Each row was made from one small tree. Brackets hold a mark, then the marks that hang from it, in alphabetical order. Every link used is in the known rows. Write each row's tree.
Known rows:
[duzof [zeras susi]]: -4.5 -11.1 34.2 -23.1 51.1 19.0 24.6 -4.1 27.3 -54.5 -17.9 51.0 -12.8
 26.9 7.3 -12.1 3.6 -0.1 -43.6 5.1 34.9 -8.9 6.9
[zeras [susi dumod]]: 4.7 4.1 39.3 -21.7 50.2 8.0 16.6 8.7 8.2 -19.4 -5.5 23.7 -1.4 18.6 7.8
 -7.8 -8.4 29.7 -16.3 9.9 5.4 -18.0 2.4
[zeras duzof [susi bogum dumod mufa]]: -7.6 14.0 0.7 -14.9 50.2 -19.0 39.2 -31.7 12.8 -47.2 -33.4 21.6 -15.4
 20.4 -13.6 -18.5 -22.5 48.4 -1.9 27.0 -10.4 -15.9 16.0
[duzof [zeras [susi bogum [dumod sigo]]]]: 2.5 20.5 45.1 -25.4 45.3 -3.9 28.1 -28.4 7.3 -44.1 -17.2 39.1 -7.2 8.6
 5.9 -36.5 6.7 5.5 -18.8 4.9 39.8 -22.2 -22.8
[dumod sigo]: 12.0 1.1 24.4 -20.0 33.1 -0.6 2.8 6.7 10.1 -19.3 -12.9 46.8 -32.4 6.0
 17.1 -35.3 10.5 10.0 -28.1 19.4 39.8 -15.8 -19.0
[zeras duzof [susi [bogum sozuv] mufa]]: -21.7 -8.9 -17.5 -3.8 59.8 5.1 44.1 -54.0 17.1 -49.2 -61.3 37.7 -68.8
 20.8 -14.9 -21.7 13.3 49.1 -8.5 28.3 -11.1 -16.8 2.1
[bogum [susi dumod]]: 29.2 9.4 12.8 -13.9 36.2 4.0 21.6 9.5 22.1 1.3 -14.7 26.4 -18.1 24.3
 26.6 -36.9 -13.8 31.2 -40.5 45.3 -2.6 -34.8 7.4
[duzof [zeras [susi bogum dumod mufa]]]: -7.8 0.5 10.4 -19.0 59.7 -14.5 30.6 -39.6 13.2 -62.2 -40.9 17.8 -9.5
 23.1 -9.1 -19.4 -8.0 30.4 -18.0 12.0 20.1 -28.1 24.4
[sozuv [bogum susi]]: 27.2 -4.4 -7.0 -11.9 32.5 20.0 6.0 -15.4 13.4 -3.9 -49.2 51.6 -56.2 39.3
 13.9 -31.7 10.7 33.3 -26.3 60.7 -3.9 -33.7 7.2
[zeras duzof]: 0.3 -1.7 5.7 -12.6 19.8 1.7 24.5 8.0 23.8 -30.7 -6.9 54.8 -21.9 22.7 1.3
 -28.7 -15.6 10.5 -47.7 32.1 6.2 -8.6 3.8
[sozuv [bogum [susi dumod]] mufa]: 22.7 4.3 -9.7 -12.0 31.1 14.8 10.0 -21.2 3.7 11.8 -38.7 74.9 -20.8 26.2
 -11.4 -40.5 -7.0 63.1 -14.7 74.5 -19.3 -57.0 20.4
[bogum [sozuv mufa] susi]: 10.7 -22.0 -22.3 -1.8 50.6 26.7 21.1 -27.7 25.2 2.0 -45.2 71.3 -60.2
 18.8 5.8 -48.5 24.2 61.8 -40.9 65.2 -0.2 -49.8 4.4
[sigez sigo]: 18.8 -14.1 10.3 -9.9 46.9 -11.1 1.9 2.3 20.7 -51.3 -26.6 63.4 -35.3 21.4
 15.6 -20.6 24.9 15.1 -29.1 27.7 13.1 3.5 -0.4
[sozuv [bogum [susi dumod mufa]]]: 28.6 7.3 -17.5 -15.5 45.2 3.2 9.3 -15.7 8.5 -0.6 -50.3 38.8 -34.0 26.5
 -5.3 -33.6 -20.2 52.0 -13.5 58.5 -16.7 -48.2 26.3
[sozuv bogum]: 7.3 -7.8 0.4 -15.5 21.6 11.4 -4.7 -8.8 1.0 -16.7 -35.2 51.9 -33.2 33.2
 -2.8 -16.3 10.1 22.3 -22.8 42.4 8.7 -27.4 4.3
[duzof [zeras [susi [bogum sozuv] mufa]]]: -21.4 -20.4 -9.3 -8.8 72.6 7.8 36.2 -62.2 19.5 -61.8 -65.8 37.6 -60.0
 23.0 -7.5 -26.5 29.2 31.2 -25.0 15.0 20.3 -29.2 6.4
[zeras duzof [susi dumod mufa]]: -5.7 9.0 13.8 -12.8 54.2 -1.6 38.7 -3.1 16.2 -38.8 -12.1 39.7 -3.7 5.6
 -18.1 -16.2 -37.1 31.4 -15.6 15.1 -3.2 -10.5 20.5
[bogum sozuv [susi dumod]]: 23.1 3.1 5.4 -10.3 44.8 22.8 24.9 -8.2 17.7 14.9 -22.2 42.0 -43.4 18.6
 13.9 -40.1 3.9 34.5 -46.2 42.1 -14.3 -44.7 -5.4
[sozuv [bogum susi] mufa]: 19.4 -12.7 -20.2 -8.1 34.2 21.2 3.0 -28.4 11.6 -2.9 -51.4 76.7 -49.3
 33.6 -4.7 -41.6 11.9 58.7 -15.3 77.1 -4.5 -45.5 20.9
[susi dumod [zeras duzof]]: 14.7 31.7 3.3 -18.7 27.4 -13.9 26.0 37.1 4.7 -14.9 -8.5 58.8 -4.0 26.6
 -14.5 -39.3 -40.8 13.7 -24.8 32.0 -20.5 -8.7 2.7

Write each row's tree:
-7.5 -4.4 -12.3 -5.1 33.8 -8.2 16.7 -46.2 0.5 -8.2 -37.7 50.9 -27.2 22.6
 -19.0 -34.8 27.6 63.2 -26.3 46.7 -7.3 -58.1 2.9
[susi [bogum [sozuv mufa]] dumod]
25.2 17.4 -37.4 -11.2 53.6 -6.7 32.3 11.1 30.4 -29.7 -56.3 49.0 -63.9
 34.0 3.9 -55.5 -38.2 41.8 -19.5 55.5 -17.9 -6.6 26.4
[bogum [susi mufa [zeras duzof]]]
9.8 31.0 -19.8 -18.1 41.8 -24.8 28.6 22.4 11.5 -27.1 -30.0 47.9 -11.5
 21.7 -24.5 -40.0 -51.4 32.5 -14.0 31.8 -20.4 -12.0 25.3
[susi dumod mufa [zeras duzof]]
-3.2 9.6 34.7 -23.8 46.3 -2.3 28.1 -27.2 17.4 -45.0 -21.0 28.2 2.5 32.3
 3.1 -17.0 1.9 17.9 -29.1 12.5 17.1 -29.8 1.9
[duzof [zeras [susi bogum dumod]]]
-7.1 2.1 9.9 -13.3 36.8 2.1 32.4 -28.7 20.2 -46.9 -28.0 34.3 -36.4 34.7
 8.4 -15.7 3.7 29.3 -14.4 33.0 4.0 -6.3 -4.6
[zeras duzof [susi bogum]]
19.1 -1.2 -17.5 -7.2 58.2 9.4 29.3 -18.6 16.6 0.9 -45.0 30.0 -50.5 11.3
 2.6 -43.7 -2.1 51.8 -38.7 43.1 -7.8 -49.4 15.3
[bogum sozuv [susi dumod mufa]]
0.3 17.6 33.6 -16.8 38.3 10.7 37.3 12.0 15.7 -29.1 8.0 43.3 3.2 13.8
 -8.6 -15.9 -27.3 17.2 -25.6 13.1 -6.1 -8.2 3.2
[zeras duzof [susi dumod]]
6.2 31.5 -17.2 -9.4 29.2 -11.9 33.0 -10.3 -1.5 -13.7 -37.6 55.4 -39.6
 31.6 -17.3 -47.9 -7.2 32.1 -15.8 43.2 -33.6 -23.2 -15.4
[susi [bogum sozuv] dumod [zeras duzof]]
18.5 25.2 -5.8 -22.5 38.3 -31.7 10.4 5.0 -2.6 -20.1 -36.5 16.7 -20.1
 44.9 6.3 -32.5 -3.9 38.4 -2.4 35.2 -9.6 -26.1 -0.8
[susi bogum dumod zeras]
-14.4 -23.0 -25.3 -3.4 41.1 -3.3 13.6 -56.1 8.0 -22.3 -51.4 59.3 -52.4
 28.3 -11.5 -37.4 41.0 60.9 -24.6 52.4 5.8 -47.0 1.0
[susi [bogum [sozuv mufa]]]
9.5 30.5 -30.7 -13.1 38.6 -40.3 28.9 -5.5 -0.2 -36.8 -49.3 28.8 -24.6
 33.0 -18.0 -43.9 -33.5 46.2 -0.7 42.1 -23.7 -15.0 20.9
[susi bogum dumod mufa [zeras duzof]]
-10.3 -7.7 4.8 -10.7 54.8 4.7 32.8 -8.2 24.3 -50.1 -26.4 41.0 -32.1 16.1
 -11.1 -16.2 -18.1 30.8 -14.3 23.4 6.9 -3.0 19.4
[zeras duzof [susi mufa]]
-9.0 -11.4 21.0 -16.9 47.0 1.4 26.4 -36.7 23.2 -64.1 -38.0 30.2 -27.5
 39.0 12.7 -17.0 16.1 16.7 -27.9 13.9 30.5 -18.1 2.6
[duzof [zeras [susi bogum]]]
16.3 -2.8 -11.4 -6.0 43.1 21.5 27.4 -22.6 15.7 12.1 -28.7 66.0 -37.6
 14.4 0.3 -49.7 8.2 64.4 -38.7 57.7 -13.5 -58.0 5.9
[bogum [sozuv mufa] [susi dumod]]
-2.8 1.5 8.4 -16.7 64.7 -20.4 21.5 -35.9 4.5 -39.0 -43.1 0.8 -21.8 24.5
 -4.6 -12.0 2.8 59.7 4.9 18.7 1.2 -27.7 18.4
[zeras [susi bogum dumod mufa]]
28.0 31.3 -24.7 -13.2 52.4 -16.3 37.3 15.4 21.2 -14.6 -39.9 42.1 -36.6
 24.4 -8.4 -56.6 -56.2 43.9 -17.4 52.8 -28.9 -15.6 27.6
[bogum [susi dumod mufa [zeras duzof]]]
-3.4 -3.8 -38.5 -8.1 49.4 -9.8 13.0 -34.0 1.6 -17.0 -71.0 61.7 -65.9
 40.1 -12.6 -49.4 35.4 69.6 -3.4 57.9 -10.2 -36.1 -6.8
[susi [bogum [sozuv mufa]] zeras]
9.2 20.1 54.2 -24.9 46.5 7.1 14.0 5.9 -0.6 -15.9 0.5 35.3 -7.8 -0.5 7.9
 -21.8 -1.4 22.3 -7.9 2.4 28.8 -14.5 -21.8
[zeras [susi [dumod sigo]]]
0.4 -0.7 -44.4 -11.4 61.5 -20.3 15.6 -34.8 4.0 -33.1 -85.2 29.7 -82.8
 37.6 -7.3 -39.7 23.8 56.2 -1.3 45.1 -10.3 -24.4 3.7
[susi [bogum sozuv] mufa zeras]
-0.2 23.5 24.0 -17.5 49.9 -2.1 35.2 -0.1 4.0 -31.1 -8.8 45.8 -15.0 -13.8
 -18.5 -32.7 -32.9 22.3 -7.3 9.6 10.9 -5.4 -2.4
[zeras duzof [susi [dumod sigo] mufa]]
13.2 38.6 -7.3 -18.6 23.8 -29.8 24.7 3.5 3.6 -25.7 -26.7 39.0 -15.7 42.6
 -6.9 -39.4 -28.7 30.2 -8.4 42.4 -22.1 -12.8 -0.7
[susi bogum dumod [zeras duzof]]
27.0 -11.4 -26.7 -10.8 48.9 7.2 8.8 -22.2 17.9 -14.6 -68.7 41.9 -65.0
 31.3 3.6 -33.4 -2.1 48.1 -12.7 62.2 -5.3 -37.4 23.5
[sozuv [bogum [susi mufa]]]
-27.1 -11.2 -9.7 0.3 48.1 16.4 37.4 -55.5 11.3 -37.7 -43.6 73.1 -50.6
 19.7 -22.0 -30.0 24.4 57.8 -15.1 46.6 -10.5 -25.2 -7.1
[zeras duzof [susi [bogum [sozuv mufa]]]]
38.8 13.9 -20.6 -16.8 39.2 13.2 3.0 4.4 6.5 -1.0 -65.1 55.6 -68.9 49.1
 13.1 -37.6 -1.5 41.4 -2.4 66.5 -18.0 -24.0 3.4
[sozuv [bogum [susi zeras]]]
19.1 48.1 -6.6 -17.0 40.3 -24.5 28.3 24.4 -0.4 -22.0 -24.3 59.1 -22.2
 1.6 -24.2 -58.5 -47.8 24.6 -2.1 21.8 -3.0 -4.5 0.7
[susi [dumod sigo] mufa [zeras duzof]]
9.8 2.4 -34.0 -21.2 54.9 -37.4 8.7 -16.7 8.5 -44.8 -74.3 14.2 -59.5 45.4
 2.8 -34.3 5.2 55.8 7.7 42.5 0.2 -18.1 18.3
[susi bogum mufa zeras]
1.7 12.8 -25.1 -10.5 43.3 -12.7 14.6 -28.9 -8.4 -5.9 -53.2 57.2 -37.3
 30.6 -22.4 -45.6 15.5 70.6 -2.6 52.9 -25.4 -43.4 -1.3
[susi [bogum [sozuv mufa]] dumod zeras]
-15.0 -4.5 5.2 -9.4 58.3 12.0 25.6 -53.1 -2.4 -16.7 -40.4 48.8 -30.1
 20.2 -16.1 -24.8 32.0 69.1 -8.5 39.4 -7.0 -48.0 -0.5
[zeras [susi [bogum [sozuv mufa]] dumod]]
